What can hang from each mark:
q_392: q_421 q_780
q_421: q_198 q_336 q_392
q_780: q_392 q_843
q_843: q_780
q_336: q_421 q_780
q_96: q_198
q_198: q_96 q_421

Known rows, with every way that one mark hangs from another:
q_336{q_421}: | +0.89 | -0.80 | -3.64 | -0.72 | -2.78 | +1.04 | +1.08 | -1.04 | -1.57 | -3.30 | -1.31 | +1.64 | +0.43 | +0.66 | -2.62 | -2.51 | +0.87 | +1.82 | -0.12 |
q_198{q_96 q_421{q_336 q_392{q_780{q_843}}}}: | -1.59 | +2.00 | +3.25 | +0.34 | +1.86 | -1.72 | -1.79 | -0.97 | +0.21 | -0.28 | -3.28 | -1.09 | -1.55 | -2.70 | +2.31 | +1.28 | -0.31 | -3.50 | +0.79 |
q_843{q_780}: | -2.90 | +0.38 | -1.56 | +0.27 | -2.64 | -1.36 | +1.29 | -0.49 | -0.36 | -1.76 | +3.15 | -0.81 | +0.35 | +2.04 | -0.70 | +0.35 | +0.88 | +1.52 | +0.31 |
q_780{q_392{q_421{q_198 q_336}}}: | +4.66 | -1.36 | -0.42 | +0.42 | -0.63 | +0.38 | -1.08 | +1.90 | +2.56 | +3.25 | +1.17 | +0.60 | +0.82 | +2.03 | -2.26 | +2.68 | +0.41 | +0.24 | -1.23 |
q_843{q_780{q_392{q_421}}}: | +1.33 | -2.51 | -1.55 | +2.04 | -2.10 | +1.49 | +0.55 | -0.90 | +1.58 | +0.63 | +4.31 | -0.90 | +0.74 | +0.77 | -1.94 | +0.51 | -1.84 | +1.31 | -1.03 |
q_198{q_96 q_421{q_336 q_392}}: | -2.30 | +0.72 | +2.78 | -1.15 | +0.56 | -1.49 | -4.26 | -1.51 | +0.13 | -1.03 | -0.31 | -0.88 | -0.06 | -1.04 | +1.14 | +1.37 | +1.72 | -2.49 | +0.28 |
q_843{q_780{q_392}}: | -0.84 | -0.67 | -0.90 | +0.20 | -1.81 | -1.14 | +0.79 | -1.14 | +2.32 | -2.14 | +3.76 | -1.67 | +0.56 | +0.20 | +0.16 | -0.18 | -1.36 | +2.59 | -1.33 |
q_780{q_392{q_421{q_198{q_96} q_336}} q_843}: | +3.94 | -0.85 | +2.31 | +0.75 | +0.29 | +1.22 | -1.05 | +1.41 | +3.03 | +2.10 | +1.40 | -0.45 | -1.10 | -1.10 | +0.96 | +0.97 | -1.20 | -0.40 | -0.50 |
q_843{q_780{q_392{q_421{q_198{q_96} q_336}}}}: | -0.08 | -1.20 | +1.68 | +1.75 | -0.60 | -1.11 | -0.69 | +1.17 | +2.31 | +2.81 | +2.17 | -1.62 | -2.79 | +2.86 | +1.60 | +3.91 | +0.57 | -0.52 | +0.38 |
q_336{q_421{q_198{q_96} q_392{q_780}}}: | -3.38 | +0.88 | -1.64 | +1.78 | +2.07 | -1.63 | +1.81 | -0.04 | -2.18 | -1.53 | -3.04 | +1.94 | -2.31 | +4.33 | +0.60 | +0.56 | +1.95 | -2.43 | +1.47 |
q_96{q_198{q_421{q_336{q_780} q_392}}}: | -2.63 | -1.77 | +1.19 | -1.28 | +1.11 | -3.85 | -1.78 | +0.10 | -1.89 | +1.87 | -2.80 | -0.71 | +0.17 | -1.58 | +0.75 | +1.28 | -0.31 | +0.27 | -1.44 |
q_96{q_198{q_421}}: | +0.82 | -1.37 | -3.93 | +0.05 | -1.67 | -2.65 | +0.05 | +0.24 | -0.81 | -0.56 | +0.20 | -0.67 | +2.34 | +0.22 | -2.48 | +0.18 | +0.94 | +2.32 | -1.33 |
q_780{q_843}: | +0.95 | +0.80 | -0.95 | -0.38 | -1.74 | +0.85 | +0.84 | -0.45 | +0.32 | -2.70 | +2.50 | +0.48 | +2.19 | -1.86 | -1.57 | -2.29 | -0.71 | +1.82 | -0.59 |
q_198{q_96}: | -3.12 | +1.61 | -2.84 | -0.32 | -1.38 | +0.88 | -0.24 | -2.54 | +0.39 | -3.29 | +2.65 | +0.49 | +0.94 | +0.91 | -1.20 | -0.73 | +3.35 | +2.21 | +2.13 |
q_336{q_421{q_392} q_780{q_843}}: | -0.74 | -1.59 | +1.37 | -1.00 | +0.11 | +1.51 | +1.49 | -1.15 | -3.35 | -2.77 | -1.77 | +1.55 | -0.27 | -3.19 | +1.23 | -5.61 | -3.98 | +0.01 | -0.87 |
q_780{q_392{q_421{q_198 q_336}} q_843}: | +6.14 | -1.59 | +1.80 | +0.58 | -0.31 | +0.77 | -0.48 | +2.77 | +2.64 | +3.18 | +1.31 | +0.00 | +0.61 | -0.94 | -0.57 | +0.99 | -2.37 | -0.34 | -2.25 |
q_96{q_198{q_421{q_336{q_780{q_392 q_843}}}}}: | +3.19 | -2.15 | +1.04 | -2.05 | -0.09 | -2.18 | -0.55 | +0.29 | +1.05 | +0.93 | -2.89 | -2.94 | -0.26 | -5.95 | +2.25 | -1.09 | -3.52 | +3.10 | -3.00 |
q_780{q_392}: | +1.51 | -0.34 | -2.96 | -0.72 | -1.04 | +0.59 | -0.26 | -1.56 | +2.70 | -2.57 | +2.99 | -0.23 | +2.88 | -1.11 | -1.83 | -1.16 | -0.14 | +2.83 | -1.23 |
q_96{q_198}: | -1.20 | -1.90 | -4.57 | +1.07 | -1.39 | -2.87 | +1.13 | +0.04 | -0.10 | -0.16 | +1.28 | +0.78 | +1.74 | +1.40 | -3.44 | +0.84 | +1.12 | +4.40 | -0.38 |

Rows:
| -1.62 | +1.19 | -0.12 | +1.54 | +1.23 | -0.75 | +1.34 | -0.44 | -0.09 | -1.14 | -0.23 | +1.12 | +1.17 | -0.50 | -1.14 | -0.18 | -1.56 | -1.41 | -0.28 | | q_421{q_392{q_780{q_843}}}
| -0.61 | -2.63 | -1.26 | +0.78 | +0.63 | -4.01 | -1.18 | +0.33 | -1.15 | +0.41 | +0.77 | -0.27 | +2.83 | -0.15 | -1.75 | +0.70 | -0.91 | -0.04 | -2.61 | | q_96{q_198{q_421{q_392}}}
| -2.09 | +1.05 | +0.01 | -0.61 | -0.25 | +2.20 | -0.24 | +0.15 | -1.12 | +1.55 | -0.34 | +0.81 | -1.84 | +2.60 | +0.48 | +1.27 | +3.77 | +0.48 | +3.02 | | q_392{q_421{q_198{q_96} q_336{q_780}}}
| -0.43 | +0.92 | +2.16 | -0.43 | -0.12 | +2.66 | +0.32 | +0.97 | -1.21 | +1.66 | -0.01 | +0.37 | -2.12 | -0.06 | +1.61 | -0.50 | +0.92 | -0.14 | +2.11 | | q_392{q_421{q_198{q_96} q_336{q_780{q_843}}}}
| -0.74 | +1.28 | +0.71 | -3.59 | -0.17 | +1.34 | -2.68 | -3.08 | +1.63 | -2.32 | -0.88 | -2.57 | -0.95 | -3.58 | +2.84 | -1.75 | +1.16 | +1.72 | +0.61 | | q_198{q_96 q_421{q_336{q_780{q_392}}}}
| +3.20 | +1.05 | -0.12 | +1.95 | -0.28 | +0.52 | +1.87 | +3.13 | -0.08 | +3.42 | -2.39 | +1.08 | -0.88 | +2.16 | -2.19 | +3.03 | +0.50 | -1.48 | +1.29 | | q_392{q_421{q_198 q_336} q_780{q_843}}
| +0.60 | +1.58 | +0.20 | +2.43 | +0.31 | +0.78 | +1.09 | +1.63 | +0.27 | +2.73 | -2.13 | +0.58 | -2.76 | +2.46 | -0.45 | +3.31 | +1.55 | -1.69 | +2.51 | | q_392{q_421{q_198{q_96} q_336} q_780{q_843}}
| -3.37 | +1.37 | +2.63 | -0.24 | +1.69 | -3.03 | -2.21 | +0.89 | +0.67 | +0.54 | +0.63 | +1.00 | -0.61 | +2.90 | +1.69 | +3.02 | +2.52 | -2.16 | +0.71 | | q_421{q_198{q_96} q_336 q_392}
| +1.96 | +0.19 | +1.73 | -0.84 | -0.68 | +2.08 | +1.07 | +2.30 | -1.45 | +2.56 | -0.19 | +1.14 | -0.48 | -0.06 | +0.19 | -0.42 | -0.52 | +0.08 | +0.41 | | q_392{q_421{q_198 q_336{q_780{q_843}}}}
| -2.46 | +0.05 | +2.74 | -0.57 | +1.85 | +0.60 | +1.72 | +0.40 | -3.50 | -2.41 | -0.97 | +1.05 | -2.18 | -0.91 | +4.04 | -4.62 | -2.19 | -1.23 | +0.24 | | q_336{q_421{q_198{q_96} q_392} q_780{q_843}}
| +1.44 | -2.40 | +0.84 | +1.04 | -2.12 | -0.18 | -1.17 | -0.02 | +2.30 | +2.29 | +1.67 | -1.42 | -1.12 | +0.33 | -1.36 | +2.73 | -1.22 | +0.90 | -0.71 | | q_843{q_780{q_392{q_421{q_336}}}}
| -0.15 | +0.38 | -0.08 | -2.75 | -0.62 | +0.51 | -0.88 | -2.11 | +2.14 | -1.15 | -0.56 | -0.48 | +0.12 | -2.27 | +0.55 | -0.92 | +0.33 | +3.58 | -0.08 | | q_421{q_336{q_780{q_392}}}
| -5.66 | +1.94 | +3.08 | -1.46 | +2.55 | -1.54 | -1.36 | -0.02 | -0.78 | +0.01 | -0.20 | +0.87 | -1.42 | +2.02 | +3.43 | +1.16 | +2.23 | -1.15 | +1.62 | | q_421{q_198{q_96} q_336{q_780} q_392}
| -2.63 | +1.29 | +5.33 | -2.26 | +1.42 | +0.18 | -2.58 | -1.73 | -1.17 | -1.34 | -1.41 | -1.63 | -1.20 | -4.60 | +4.25 | -2.38 | -1.08 | -2.16 | +0.11 | | q_198{q_96 q_421{q_336{q_780{q_843}} q_392}}
| +1.43 | -0.11 | +0.29 | +0.07 | +0.76 | +4.12 | +1.52 | -0.29 | +0.57 | +0.16 | +3.39 | -0.47 | +0.04 | -1.39 | +2.08 | -3.24 | -1.91 | +1.02 | -0.11 | | q_336{q_780{q_392{q_421{q_198{q_96}}} q_843}}
| -0.73 | -2.10 | +3.15 | -1.18 | +1.41 | -3.57 | -1.19 | +0.83 | -1.83 | +1.68 | -2.89 | -1.41 | -0.16 | -4.31 | +2.06 | -0.36 | -3.00 | +0.26 | -2.26 | | q_96{q_198{q_421{q_336{q_780{q_843}} q_392}}}
| -2.12 | +2.53 | +2.63 | -2.11 | +0.05 | -0.12 | +0.49 | +0.60 | -0.65 | -0.99 | -0.58 | -0.24 | -2.10 | -0.68 | +3.75 | -1.26 | +1.33 | +0.80 | +1.75 | | q_421{q_198{q_96} q_336{q_780{q_843}}}
| +5.04 | -2.54 | -1.10 | +1.18 | -1.27 | +3.53 | +0.18 | -0.24 | +2.29 | +0.07 | +3.73 | -0.16 | +2.56 | -2.95 | -2.42 | -2.45 | -3.45 | +1.26 | -1.81 | | q_780{q_392{q_421} q_843}
| +0.45 | +1.71 | +0.40 | +0.64 | +1.03 | -0.72 | +0.48 | -0.53 | -0.79 | -1.31 | -0.68 | -0.39 | +1.69 | -1.78 | -0.25 | -0.87 | -2.10 | -3.25 | -1.00 | | q_198{q_421{q_392{q_780{q_843}}}}
| -0.56 | -0.12 | -1.87 | -0.16 | +0.46 | +3.72 | +0.84 | -1.23 | +0.42 | -0.01 | +3.34 | +0.08 | +0.28 | +1.31 | +0.41 | -1.70 | +0.88 | +1.70 | +1.16 | | q_336{q_780{q_392{q_421{q_198{q_96}}}}}
| -3.53 | +2.11 | +1.03 | +0.10 | +1.45 | -1.88 | -2.56 | -1.95 | +0.11 | -0.50 | -3.22 | -0.74 | -1.29 | +0.59 | +0.83 | +3.15 | +2.63 | -3.44 | +1.85 | | q_198{q_96 q_421{q_336 q_392{q_780}}}
| +2.81 | -1.82 | -0.92 | -0.34 | -0.78 | +4.88 | +1.24 | -1.54 | +0.66 | -0.48 | +2.41 | -0.19 | +1.80 | -4.03 | -1.10 | -4.37 | -3.76 | +2.50 | -0.96 | | q_336{q_780{q_392{q_421} q_843}}
| -0.15 | +0.81 | +4.88 | -2.81 | +0.58 | -0.16 | -1.85 | -0.44 | -1.56 | -0.43 | -1.60 | -0.88 | +0.30 | -4.65 | +2.56 | -2.22 | -2.27 | -2.12 | -1.35 | | q_198{q_421{q_336{q_780{q_843}} q_392}}
| -2.26 | -0.52 | +0.26 | +0.62 | +1.09 | -1.20 | +0.07 | +0.21 | -1.86 | -1.92 | -0.16 | +1.59 | -0.82 | +3.14 | +1.03 | -0.80 | +1.04 | -1.93 | +0.03 | | q_336{q_421{q_198{q_96} q_392}}
| -0.49 | +0.49 | -2.46 | -1.95 | -1.20 | +1.11 | +2.96 | +0.62 | -3.70 | -2.41 | -1.71 | +1.28 | -0.48 | +2.33 | +0.02 | -3.34 | +1.21 | +1.94 | +0.35 | | q_336{q_421{q_198} q_780}
| -1.60 | +1.44 | -1.64 | +0.21 | +0.98 | -0.76 | -0.30 | -1.20 | -1.13 | -1.29 | -0.67 | +0.03 | +2.08 | +1.02 | -1.70 | +0.70 | +1.19 | -2.77 | -0.15 | | q_198{q_421{q_392{q_780}}}
| -2.67 | +1.92 | -1.66 | +1.41 | +2.26 | -2.48 | +1.50 | +1.40 | -0.59 | +0.17 | +0.48 | +1.69 | +1.65 | +4.91 | -1.16 | +2.33 | +1.70 | -1.96 | +0.42 | | q_421{q_198 q_392{q_780}}
| +1.23 | +1.06 | +2.98 | -3.41 | -0.12 | +1.66 | -2.00 | -2.28 | +1.82 | -2.19 | -1.34 | -3.08 | -1.21 | -6.13 | +4.23 | -3.37 | -1.57 | +0.93 | +0.12 | | q_198{q_96 q_421{q_336{q_780{q_392 q_843}}}}
| +0.46 | -1.41 | +1.43 | +1.69 | +1.83 | -5.30 | -0.48 | +1.67 | -0.37 | +2.87 | -4.86 | -0.70 | -0.64 | -1.89 | -0.14 | +3.13 | -2.28 | -1.80 | -1.91 | | q_96{q_198{q_421{q_336 q_392{q_780{q_843}}}}}
| -1.64 | +1.88 | -4.20 | +2.74 | +0.09 | +1.70 | +1.94 | +0.14 | -0.70 | +0.91 | +0.68 | +1.56 | -0.52 | +5.36 | -2.55 | +2.29 | +4.13 | -0.56 | +3.33 | | q_392{q_421{q_198{q_96}} q_780}
| +0.91 | +1.28 | +2.91 | -0.06 | +1.13 | -1.86 | -1.23 | +0.29 | -0.16 | +0.48 | -3.59 | -0.62 | -0.06 | -2.42 | +0.48 | +1.28 | -1.25 | -3.77 | -0.86 | | q_198{q_421{q_336 q_392{q_780{q_843}}}}
| +1.22 | +1.07 | -2.29 | +2.00 | -0.69 | -0.16 | +1.06 | +2.02 | -0.09 | +3.31 | -2.25 | +1.53 | -0.47 | +5.03 | -3.43 | +4.87 | +3.48 | -1.25 | +2.10 | | q_392{q_421{q_198 q_336} q_780}
| +1.82 | +0.29 | -3.14 | +2.64 | -1.32 | +2.99 | +2.61 | -0.23 | -0.36 | +0.49 | -0.25 | +0.94 | +0.89 | +0.03 | -4.07 | -0.36 | -0.46 | -0.19 | +1.23 | | q_392{q_421 q_780{q_843}}
| +2.20 | -0.75 | +0.07 | +0.76 | +0.11 | +0.75 | -1.72 | +0.43 | +2.82 | +2.14 | +1.47 | +0.02 | -0.73 | +1.78 | -0.21 | +2.50 | +1.37 | +0.07 | +0.31 | | q_780{q_392{q_421{q_198{q_96} q_336}}}
| +2.19 | -0.99 | -2.10 | -2.31 | -0.76 | +1.21 | +2.24 | -0.03 | -1.14 | -2.55 | -1.20 | +0.49 | -0.05 | +0.68 | +1.18 | -3.73 | -0.96 | +2.35 | -1.01 | | q_336{q_421{q_198} q_780{q_392}}
| +3.86 | -1.41 | -2.66 | +0.79 | -0.78 | +1.99 | +0.60 | +1.13 | +1.91 | +1.41 | +4.04 | +0.78 | +2.72 | +2.23 | -2.75 | +0.18 | -0.25 | +0.63 | -1.34 | | q_780{q_392{q_421{q_198}}}
| +0.58 | +0.84 | -4.70 | +2.31 | -0.53 | +1.27 | +2.71 | +1.48 | -0.90 | +1.93 | +0.52 | +1.80 | +1.07 | +5.77 | -4.04 | +2.18 | +2.85 | -0.89 | +1.83 | | q_392{q_421{q_198} q_780}
